What can hang from each mark:
F: W
U: W
M: F K Z
H: K R
W: E F
R: H
K: H M R
E: Q W
Z: F M Q

Every row comes from one small tree of marks. The marks that hang from a mark follow it in brackets, in alphabetical order. Every link used is in the known rows. Which tree was each row made from?
Known rows:
M{F}: -.03,-.11,-.08,.40,.31,-.36,.01,-.04,-.03,.10,.26,.31,-.06,-.04,-.19,.25,.09,-.02,-.06,.07,-.08,.14,.03,-.02,.13,-.06,.03,.30,.14,.12,.19
Z{F{W} M Q}: .08,-.15,.13,.42,.55,-.17,-.02,.00,-.06,.32,.17,.31,.11,-.03,.10,.27,.30,.12,.24,.51,.19,-.21,.06,.13,.13,.43,.27,.45,.62,.35,.26
R{H{K{M{F{W}}}}}: .01,-.22,.03,.38,.20,-.78,-.18,.06,-.07,.45,.29,.26,.01,-.12,-.57,.32,-.23,.07,-.01,.15,-.01,.37,.44,-.15,.33,-.10,.25,.39,.46,.31,.38
W{E{Q} F}: .10,-.17,-.06,.44,.14,-.61,-.05,-.02,.02,.48,.34,.31,-.57,.03,.12,.29,.12,-.14,-.43,.08,.08,-.08,-.20,.05,-.15,-.19,.47,.22,-.46,-.08,.32
Z{M{K}}: -.06,-.07,.14,.22,.17,-.36,-.31,-.15,.02,.28,.23,.04,.25,.05,-.13,.17,.17,.26,.15,-.08,-.18,.05,-.31,.01,.02,.22,-.11,.17,.44,-.05,-.05
W{F}: -.01,-.08,-.04,.52,.18,-.33,.01,-.05,.03,.17,.14,.15,-.16,.06,-.07,.23,-.12,-.07,-.38,.06,.08,.16,.01,.04,-.02,.00,.18,.35,-.05,.22,.27
R{H{K{M}}}: -.09,-.15,.04,-.16,-.13,-.58,-.30,.06,-.02,.53,.07,.07,.10,-.01,-.37,.15,-.31,.13,-.17,.09,-.10,.42,.17,-.18,.23,.09,-.04,.08,.38,.04,.11
M{K{R} Z{Q}}: .07,.10,.03,-.04,-.06,-.33,-.47,.09,.01,.47,.14,.15,.06,-.04,-.40,.13,-.02,.15,-.24,-.19,.04,.20,.44,-.03,.40,.50,-.26,.15,-.01,-.10,-.31
M{Z{F}}: .05,.01,-.01,.18,.35,-.25,.08,.05,.03,.37,.14,.38,-.12,.06,-.10,.20,.39,.01,.04,.38,.02,.33,-.04,-.03,.30,.39,-.03,.35,.22,.07,.27
K{H}: -.10,-.06,-.04,-.08,-.01,-.25,.02,.00,-.04,.23,.20,.05,.09,.02,-.10,.12,-.10,.03,-.10,.08,.04,.19,-.08,-.09,.05,.12,.05,.20,-.02,.03,.16
K{M R{H}}: -.09,-.11,.04,-.25,-.22,-.58,-.38,.04,-.02,.50,.06,.06,.03,.12,-.27,.18,-.32,.05,-.23,.02,-.13,.46,.14,-.03,.12,.35,-.03,.11,.20,.04,-.06
H{K R}: .01,-.02,-.02,-.14,.04,-.19,-.16,.01,.03,.20,.13,.07,.12,.03,-.31,.13,-.31,.22,-.29,.02,-.05,.39,.13,-.17,.27,-.06,.11,-.18,.01,.26,-.36
E{Q W}: .01,-.03,.00,.16,.14,-.12,-.07,.00,-.04,.28,.25,.11,-.26,.03,.00,.17,-.09,-.13,-.30,.05,-.14,-.24,-.26,-.03,-.08,.12,.27,.20,-.70,.30,-.14
K{M{Z{F}} R{H}}: .00,.02,.09,-.18,.00,-.64,-.35,.13,.02,.79,.09,.31,-.10,.15,-.35,.22,.11,.10,-.04,.33,-.09,.83,.20,-.04,.39,.60,-.14,.29,.40,.02,.21
K{H M{F} R}: -.07,-.02,-.02,.04,-.13,-.56,-.25,.02,-.03,.52,.25,.25,-.16,.05,-.50,.22,-.15,.06,-.15,.15,-.16,.70,.30,-.07,.30,-.03,-.05,.13,.04,.12,.11
M{K{H}}: -.10,-.01,.06,.03,-.05,-.36,-.14,-.06,-.06,.32,.29,-.02,.12,.01,-.27,.11,-.05,.21,-.09,-.21,-.05,.32,-.02,-.13,.09,.12,-.01,.22,.02,-.09,.02
M{F Z}: .03,-.02,-.12,.38,.32,-.48,-.08,.05,.03,.22,.28,.41,-.15,-.07,-.35,.27,.22,-.08,.00,.18,-.01,.19,.11,-.06,.34,.11,-.20,.36,.15,.04,.36
W{E F}: .07,-.19,-.07,.40,.07,-.58,.01,-.04,.02,.33,.19,.20,-.41,.09,.01,.28,.01,-.03,-.46,.12,.10,.22,-.11,.04,-.08,.06,.25,.28,-.27,-.02,.50
Z{M Q}: -.03,-.10,.04,.07,.21,-.18,-.29,-.01,-.01,.25,.10,.15,.21,-.04,.05,.18,.07,.09,.03,.23,.05,-.31,-.02,.06,.09,.32,-.16,.15,.47,.07,.06
U{W{E}}: .07,-.34,-.04,-.22,.04,-.52,.02,-.06,.02,.27,.26,.16,-.19,.06,.07,.16,.15,.03,-.35,.31,-.17,.18,-.19,.06,-.14,.52,.09,.27,-.33,-.05,.20
K{M{Z} R{H}}: -.04,-.01,.00,-.29,-.20,-.68,-.46,.14,.04,.63,.07,.16,-.04,.08,-.43,.20,-.18,.00,-.16,.13,-.08,.50,.24,-.07,.34,.49,-.24,.17,.18,-.05,.12
H{K}: -.02,-.10,-.02,.00,.10,-.21,-.01,.01,.00,.20,.12,.10,.20,-.03,-.17,.12,-.17,.10,-.16,.05,-.05,.20,-.01,-.13,.16,-.01,.09,.03,.10,.14,-.15
M{K{R}}: -.03,.00,.06,.04,-.05,-.30,-.26,-.07,-.01,.27,.18,.02,.15,.09,-.24,.13,-.11,.20,-.22,-.31,-.19,.38,.02,-.02,.09,.24,.05,.09,-.06,.00,-.44
E{Q W{F}}: .05,-.02,.03,.55,.19,-.24,-.08,-.02,.00,.38,.27,.11,-.44,.08,-.05,.25,-.13,-.19,-.55,.05,-.03,-.05,-.15,.03,-.15,-.01,.38,.37,-.71,.42,.13
E{W{F}}: .02,-.03,.03,.52,.13,-.22,-.04,-.04,.00,.24,.12,.00,-.28,.13,-.17,.24,-.26,-.06,-.57,.10,-.03,.25,-.05,.02,-.08,.24,.17,.42,-.53,.48,.31
K{H{R} M{F}}: -.06,.00,-.05,.10,-.04,-.56,-.28,.01,-.01,.43,.29,.28,-.32,.03,-.63,.25,-.20,.15,-.20,.21,-.08,.64,.38,-.14,.36,-.17,-.06,.01,.06,.20,.20
M{F K{R{H}}}: -.07,-.01,.12,.16,.05,-.69,-.46,-.05,-.06,.43,.39,.08,.22,.02,-.43,.23,-.04,.26,-.09,-.37,-.21,.64,.16,-.06,.15,.17,-.05,.35,.37,-.03,-.02
U{W{F}}: .02,-.22,.03,.28,.18,-.39,.02,-.11,.07,.20,.23,.10,-.10,.07,-.05,.18,-.03,-.03,-.51,.25,-.06,.30,.05,.10,-.12,.31,.12,.52,-.16,.31,.24
R{H}: -.11,-.13,.00,-.07,.09,-.43,-.14,.01,-.06,.22,.16,.02,.19,.02,-.03,.17,-.13,.04,-.09,-.01,.00,.11,-.11,-.06,-.01,.27,.00,.32,.26,.01,.22

Which tree is each row?
.06,.07,.09,.30,.31,-.37,-.07,-.01,.02,.47,.24,.32,-.08,.04,-.27,.18,.43,.20,.06,.08,-.08,.48,.01,-.07,.33,.40,-.07,.37,.25,-.06,.12 | M{K Z{F}}
-.05,.08,.04,.20,.07,-.52,-.31,-.07,-.04,.34,.46,.12,-.05,.01,-.60,.21,-.07,.36,-.12,-.21,-.08,.65,.27,-.16,.30,-.13,-.05,.14,.10,.09,.02 | M{F K{H{R}}}
.09,.04,-.07,.14,.06,-.61,-.39,.10,.10,.54,.21,.41,-.28,-.05,-.84,.27,-.12,.14,-.20,.27,-.11,.69,.52,-.21,.70,-.13,-.23,-.09,.18,.22,.06 | H{K{M{F Z}} R}
.14,-.27,-.09,.25,.24,-.51,.12,.03,-.06,.30,.36,.33,-.39,-.06,.14,.30,.09,-.18,-.11,.12,.11,-.47,-.18,.02,-.09,-.02,.71,.23,-.56,-.02,.13 | F{W{E{Q}}}
-.07,.07,.06,-.10,-.10,-.35,-.29,-.06,-.02,.32,.31,-.04,.06,.07,-.43,.11,-.21,.34,-.22,-.22,-.03,.50,.14,-.15,.19,.06,.00,.01,-.04,.03,-.22 | M{K{H{R}}}
-.09,.06,.16,-.11,-.04,-.41,-.48,-.11,.01,.41,.34,-.07,.25,.10,-.36,.14,-.04,.45,.07,-.06,-.12,.42,-.11,-.09,.13,.14,-.13,-.02,.34,.04,-.09 | Z{M{K{H{R}}}}
.13,-.30,.00,.21,.12,-.68,-.03,-.08,.06,.49,.43,.27,-.51,.04,.14,.23,.20,-.11,-.56,.28,-.06,.05,-.17,.11,-.24,.13,.43,.39,-.58,.02,.30 | U{W{E{Q} F}}
.08,.07,-.01,.44,.24,-.50,-.40,.06,-.01,.39,.33,.37,-.17,-.18,-.53,.24,.23,.12,-.09,-.11,.06,.10,.51,-.06,.48,.19,-.35,.39,.26,-.07,.19 | M{F K Z{Q}}
.08,.02,-.04,.07,-.05,-.61,-.36,.12,.08,.62,.18,.40,-.11,-.04,-.73,.24,-.08,.07,-.13,.23,-.18,.75,.46,-.15,.62,.05,-.22,.02,.15,.15,-.02 | H{K{M{F Z} R}}
-.07,-.01,-.04,-.19,-.21,-.40,-.24,.02,.01,.40,.14,.11,-.21,.10,-.44,.16,-.33,.14,-.28,.18,-.02,.49,.25,-.13,.26,.02,-.03,-.12,-.07,.13,-.03 | K{H{R} M}
-.07,.06,.07,.13,-.03,-.52,-.29,-.05,-.06,.42,.42,.10,.10,.01,-.50,.19,-.03,.26,-.07,-.25,-.18,.73,.18,-.09,.21,.03,-.02,.24,.04,.02,-.06 | M{F K{H R}}
.10,.04,-.02,-.26,-.22,-.39,-.47,.21,.05,.69,-.02,.26,-.04,-.07,-.57,.13,-.25,.07,-.31,.22,.04,.40,.65,-.13,.62,.32,-.28,-.10,.10,.08,-.27 | H{K{M{Z{Q}} R}}
.00,-.05,-.02,-.12,-.12,-.33,-.28,.02,.05,.40,.06,.16,-.11,.05,-.51,.16,-.40,.21,-.35,.14,-.10,.50,.29,-.17,.39,-.07,.03,-.27,.02,.23,-.32 | H{K{M} R}
.10,-.32,-.01,.18,.08,-.65,.00,-.09,.06,.37,.28,.16,-.37,.10,.02,.23,.09,.00,-.59,.31,-.07,.36,-.07,.11,-.19,.37,.20,.45,-.38,.08,.47 | U{W{E F}}
.03,.10,-.08,-.30,-.21,-.43,-.48,.19,.03,.59,.11,.24,-.32,-.02,-.61,.16,-.24,.09,-.31,.29,.21,.32,.65,-.15,.59,.29,-.35,-.06,.00,.06,.14 | K{H{R} M{Z{Q}}}
.18,-.25,.00,.32,.39,-.35,.15,.08,-.10,.37,.20,.40,-.33,-.03,.09,.29,.24,.04,-.12,.40,.25,-.07,.21,.06,.12,.40,.48,.40,-.03,.11,.34 | Z{F{W{E}} Q}
.15,-.03,-.01,.65,.43,-.54,-.23,.08,-.04,.30,.37,.39,-.14,-.23,-.56,.31,.16,.04,-.01,-.06,.22,-.10,.64,-.04,.49,.20,-.01,.56,.18,.13,.26 | M{F{W} K Z{Q}}
-.01,.08,.08,.10,.08,-.82,-.54,.04,-.01,.55,.39,.18,.13,-.01,-.59,.25,.09,.20,.00,-.27,-.15,.68,.25,-.09,.37,.34,-.27,.42,.35,-.09,.15 | M{F K{R{H}} Z}
-.04,.00,-.08,-.11,-.15,-.52,-.18,.11,.03,.54,.12,.23,-.22,.01,-.46,.17,-.05,-.04,-.07,.31,.04,.35,.19,-.14,.37,.23,-.26,.16,-.02,-.06,.37 | K{H M{Z}}
.11,.02,.04,.07,.12,-.34,-.21,.18,.02,.75,.02,.45,-.21,-.07,-.45,.16,.15,.12,-.13,.51,.09,.46,.53,-.13,.64,.31,-.19,.12,.42,.11,.12 | H{K{M{Z{F Q}}}}
-.05,.08,.26,.02,.17,-.36,-.35,-.12,.00,.57,.37,.08,.14,.16,-.28,.17,.25,.55,.20,.16,-.14,.72,-.16,-.06,.18,.23,-.01,.10,.56,.12,.03 | Z{F M{K{H{R}}}}
-.01,-.09,.03,.36,.36,-.34,-.34,-.03,-.02,.27,.25,.32,.09,-.11,-.13,.26,.23,.10,.12,.24,.01,-.15,.10,.06,.17,.12,-.21,.29,.62,.13,.28 | Z{M{F} Q}
.01,-.07,-.01,.13,-.06,-.51,-.28,.03,.02,.50,.17,.30,-.06,-.01,-.57,.22,-.21,.13,-.21,.13,-.23,.72,.35,-.10,.39,-.14,.01,-.03,.16,.24,-.20 | H{K{M{F} R}}
.00,.16,.02,-.15,-.10,-.45,-.37,.03,.03,.44,.33,.05,-.03,.04,-.58,.14,-.07,.29,-.14,-.13,.03,.54,.22,-.19,.41,.24,-.23,.05,-.07,-.04,-.04 | M{K{H{R}} Z}
.10,-.34,-.02,-.21,.08,-.55,-.03,-.05,.02,.41,.41,.26,-.34,.01,.19,.15,.25,-.06,-.33,.26,-.18,-.12,-.29,.07,-.20,.28,.31,.23,-.55,-.12,.02 | U{W{E{Q}}}
-.09,-.08,-.06,.25,.00,-.57,-.13,.00,-.04,.42,.27,.30,-.26,-.02,-.46,.24,-.05,.01,-.07,.23,-.08,.45,.24,-.10,.26,-.15,-.09,.23,.15,.08,.39 | K{H M{F}}
-.02,-.06,.01,-.18,-.13,-.69,-.40,.15,.04,.65,.09,.17,.04,-.04,-.54,.17,-.18,.06,-.10,.19,-.02,.45,.24,-.22,.44,.24,-.26,.14,.40,-.04,.28 | R{H{K{M{Z}}}}
.10,.06,.03,-.04,.04,-.33,-.29,.16,.03,.72,.01,.45,-.28,.05,-.35,.19,.14,.04,-.19,.46,.05,.50,.51,.02,.53,.56,-.18,.14,.21,.10,-.02 | K{M{Z{F Q}} R}
.08,-.12,.13,.71,.47,-.48,-.34,-.06,-.06,.27,.40,.26,.10,-.17,-.32,.33,.20,.21,.21,.01,.06,-.22,.29,.07,.22,.15,.06,.48,.56,.22,.23 | Z{M{F{W} K} Q}
.03,-.05,-.11,.38,.16,-.62,-.21,.06,.06,.42,.20,.49,-.38,-.05,-.54,.30,.15,-.08,-.07,.30,-.08,.32,.29,-.06,.45,.06,-.26,.27,.14,.03,.41 | K{M{F Z}}
.07,-.02,-.10,.34,.15,-.55,-.32,.14,.02,.48,.15,.52,-.41,-.15,-.54,.28,.11,-.07,-.17,.31,.10,.09,.62,-.05,.56,.18,-.37,.27,.23,.03,.38 | K{M{F Z{Q}}}
.02,-.05,-.03,.17,.04,-.51,-.30,.01,.04,.40,.20,.33,-.22,-.02,-.67,.24,-.26,.21,-.26,.17,-.16,.65,.44,-.17,.47,-.30,-.02,-.14,.17,.30,-.12 | H{K{M{F}} R}
.03,.00,-.07,-.11,-.14,-.45,-.29,.10,.08,.49,.01,.27,-.17,.08,-.42,.19,-.10,-.06,-.20,.20,-.08,.40,.22,-.03,.38,.35,-.18,.03,-.10,.02,-.10 | K{M{Z} R}
.10,-.14,.04,.41,.49,-.10,.17,.06,-.10,.22,.15,.33,-.05,-.05,.03,.23,.14,.00,-.05,.35,.26,-.12,.34,.07,.19,.33,.40,.47,.22,.35,.14 | Z{F{W} Q}
.02,.16,.06,-.27,-.21,-.40,-.50,.12,-.02,.61,.24,.05,.12,-.05,-.49,.09,-.08,.19,-.18,-.16,.12,.41,.47,-.11,.43,.47,-.29,.18,.01,-.11,-.13 | M{K{H R} Z{Q}}
.09,-.16,.00,.36,.11,-.53,-.12,.05,-.02,.41,.21,.31,-.06,-.06,-.60,.31,-.28,.05,-.13,.19,-.10,.49,.50,-.08,.40,-.14,.34,.14,.08,.43,-.13 | H{K{M{F{W}} R}}
-.08,-.10,.03,.06,-.05,-.75,-.41,.03,-.04,.51,.21,.23,-.07,.05,-.44,.28,-.18,.07,-.15,.04,-.20,.65,.28,-.03,.23,.15,-.07,.25,.34,.08,.16 | K{M{F} R{H}}
.01,-.02,.11,-.08,.08,-.65,-.25,.14,.02,.82,.12,.31,-.07,.02,-.46,.19,.12,.18,.03,.41,-.07,.77,.21,-.19,.49,.33,-.14,.25,.62,.05,.38 | R{H{K{M{Z{F}}}}}
.06,.06,.01,.14,.09,-.34,-.35,.07,.01,.37,.18,.20,-.03,-.11,-.36,.15,.10,.10,-.18,-.12,.11,-.04,.38,-.07,.39,.40,-.29,.26,.11,-.13,-.02 | M{K Z{Q}}
-.01,.03,.02,.02,.05,-.47,-.03,.10,.01,.69,.15,.37,-.32,.08,-.37,.19,.24,.06,.04,.54,.02,.65,.16,-.11,.43,.32,-.16,.28,.21,.02,.45 | K{H M{Z{F}}}
.07,-.05,.02,.25,.22,-.51,.11,.12,-.02,.60,.20,.38,-.31,.03,-.41,.27,.17,-.02,.12,.59,.16,.44,.28,-.08,.43,.33,.18,.46,.17,.22,.53 | K{H M{Z{F{W}}}}
.03,.04,.27,.11,.19,-.25,-.45,-.06,-.02,.60,.19,.17,.24,.09,-.10,.15,.31,.40,.09,.10,-.12,.40,.06,.10,.18,.50,-.07,.19,.64,.07,-.27 | Z{F M{K{R}} Q}
-.01,.14,.05,-.21,-.18,-.47,-.34,.05,.01,.54,.28,.02,.16,.05,-.47,.11,-.02,.19,-.08,-.17,-.05,.61,.15,-.12,.31,.40,-.21,.17,-.10,-.12,-.10 | M{K{H R} Z}
.01,-.02,.08,.35,.12,-.55,-.13,-.03,-.09,.34,.46,.11,.10,-.04,-.52,.26,-.11,.18,-.01,-.20,-.03,.51,.33,-.06,.20,.02,.29,.43,-.02,.22,.01 | M{F{W} K{H R}}
-.04,.08,.17,-.16,-.06,-.33,-.63,-.04,-.02,.48,.30,-.04,.21,.00,-.37,.12,-.09,.45,-.03,-.04,.05,.21,.20,-.07,.24,.25,-.24,-.02,.44,.04,-.11 | Z{M{K{H{R}}} Q}
